What can hang from each mark:
G: E U X
T: Z
Y: K X
K: E Y
B: Z
E: G K
X: Y Z
Z: T X

In the rows, 128 means zero.
Known rows, with every way that one mark hangs from another:
G[E[K] U]: 83; 76; 128; 163; 141; 154; 102; 94; 88; 82; 158; 101; 91; 152; 141; 67; 67; 90; 152; 118
G[E U X]: 90; 93; 132; 156; 140; 164; 103; 97; 71; 73; 129; 118; 92; 155; 139; 55; 74; 94; 154; 128
T[Z[X[Y]]]: 80; 107; 132; 143; 120; 161; 115; 74; 131; 122; 128; 95; 172; 131; 81; 79; 94; 128; 138; 93
G[E[K[Y]] U X[Z]]: 67; 56; 127; 187; 144; 200; 88; 90; 63; 83; 119; 112; 47; 150; 166; 68; 62; 95; 152; 133
K[E[G[X[Z[T]]]] Y]: 57; 55; 123; 198; 130; 209; 84; 59; 45; 110; 94; 104; 69; 144; 153; 77; 79; 89; 138; 108
T[Z[X[Y[K]]]]: 81; 83; 141; 127; 131; 173; 110; 77; 148; 129; 121; 83; 162; 133; 81; 85; 85; 148; 137; 104
Z[T X[Y[K]]]: 73; 88; 139; 131; 135; 182; 109; 68; 116; 130; 124; 92; 156; 135; 98; 80; 89; 151; 139; 102
B[Z[T X[Y[K[E]]]]]: 63; 80; 119; 131; 143; 185; 99; 54; 122; 138; 111; 82; 177; 147; 93; 67; 64; 159; 138; 92
T[Z[X[Y[K[E]]]]]: 74; 69; 146; 124; 133; 183; 97; 66; 149; 132; 116; 70; 148; 145; 81; 86; 78; 159; 130; 106
E[G K[Y]]: 73; 62; 134; 192; 137; 186; 99; 95; 94; 102; 136; 74; 75; 164; 156; 86; 75; 68; 137; 102
E[K]: 79; 87; 125; 166; 129; 161; 106; 91; 122; 100; 144; 79; 103; 163; 127; 71; 73; 73; 136; 108
Y[K[E[G]] X[Z[T]]]: 57; 19; 141; 173; 139; 195; 82; 61; 61; 125; 95; 97; 85; 129; 136; 88; 76; 105; 138; 114
Z[T X[Y[K[E[G]]]]]: 68; 60; 149; 140; 146; 192; 101; 62; 91; 125; 119; 81; 132; 140; 113; 90; 88; 152; 133; 101
X[Y[K[E[G[U]]]] Z[T]]: 65; 28; 147; 155; 151; 213; 79; 52; 49; 125; 120; 105; 89; 118; 131; 76; 78; 142; 141; 118
Z[T X[Y]]: 74; 106; 129; 147; 127; 173; 113; 65; 99; 123; 132; 104; 167; 130; 98; 74; 97; 130; 138; 94
K[E[G[U]] Y[X[Z]]]: 59; 18; 154; 199; 147; 229; 72; 78; 37; 108; 95; 102; 52; 132; 157; 73; 75; 84; 147; 119
E[G[U] K[Y[X[Z[T]]]]]: 51; 30; 129; 213; 142; 209; 74; 77; 27; 110; 110; 113; 66; 119; 171; 88; 71; 74; 161; 110
Z[X]: 83; 109; 133; 152; 127; 157; 123; 88; 112; 102; 132; 88; 145; 141; 101; 68; 93; 92; 136; 96
Z[T X[Y[K[E[G[U]]]]]]: 70; 56; 152; 138; 154; 198; 91; 64; 69; 115; 124; 91; 126; 130; 121; 84; 83; 157; 148; 105
G[E[K[Y]] U X[Z[T]]]: 58; 64; 110; 193; 137; 192; 82; 72; 50; 95; 122; 123; 63; 137; 168; 72; 64; 100; 161; 124

Rows:
84; 80; 155; 127; 141; 190; 114; 83; 131; 118; 120; 81; 137; 145; 96; 74; 89; 146; 129; 113	Z[X[Y[K]]]
56; 54; 129; 197; 124; 202; 87; 68; 73; 132; 95; 113; 99; 124; 136; 75; 81; 83; 145; 105	K[Y[X[Z[T]]]]
73; 38; 153; 157; 134; 195; 96; 84; 101; 120; 97; 97; 92; 134; 120; 73; 78; 97; 134; 126	Y[K X[Z]]
49; 33; 125; 216; 132; 201; 85; 75; 52; 120; 105; 104; 74; 127; 163; 96; 76; 72; 148; 105	E[G K[Y[X[Z[T]]]]]
64; 67; 116; 168; 141; 187; 86; 68; 49; 96; 129; 133; 88; 132; 147; 72; 71; 129; 153; 134	G[E[K] U X[Y Z[T]]]
63; 67; 124; 181; 120; 180; 96; 65; 71; 122; 108; 118; 119; 120; 122; 71; 86; 80; 145; 107	Y[X[Z[T]]]
80; 48; 166; 133; 159; 207; 95; 79; 84; 104; 123; 81; 111; 141; 118; 78; 82; 151; 138; 114	Z[X[Y[K[E[G[U]]]]]]
81; 50; 152; 139; 150; 221; 88; 81; 83; 105; 102; 110; 82; 136; 125; 60; 74; 133; 143; 143	G[U X[Y[K] Z]]
66; 55; 132; 171; 146; 213; 78; 55; 23; 104; 108; 121; 86; 129; 142; 70; 83; 120; 147; 123	K[E[G[U X[Y Z[T]]]]]
65; 48; 139; 144; 147; 222; 71; 54; 70; 117; 97; 108; 85; 136; 128; 63; 66; 151; 143; 135	G[U X[Y[K[E]] Z[T]]]
63; 31; 143; 156; 143; 206; 88; 48; 69; 132; 114; 94; 96; 130; 122; 84; 81; 139; 128; 113	X[Y[K[E[G]]] Z[T]]
73; 74; 123; 160; 139; 189; 92; 64; 40; 101; 120; 142; 104; 122; 133; 61; 82; 132; 152; 130	G[E U X[Y Z[T]]]
90; 61; 152; 127; 154; 196; 93; 92; 92; 91; 117; 108; 86; 159; 134; 63; 68; 147; 150; 145	G[E U X[Y[K]]]
68; 36; 156; 190; 138; 210; 82; 90; 81; 112; 97; 80; 71; 163; 151; 80; 74; 79; 135; 110	K[E[G] Y[X]]
91; 77; 147; 159; 148; 200; 94; 94; 58; 85; 119; 112; 92; 149; 141; 66; 86; 103; 150; 126	E[G[U X[Y]]]
75; 62; 126; 185; 144; 188; 93; 91; 42; 74; 125; 110; 62; 138; 157; 75; 75; 70; 149; 127	E[G[U X[Z]] K]
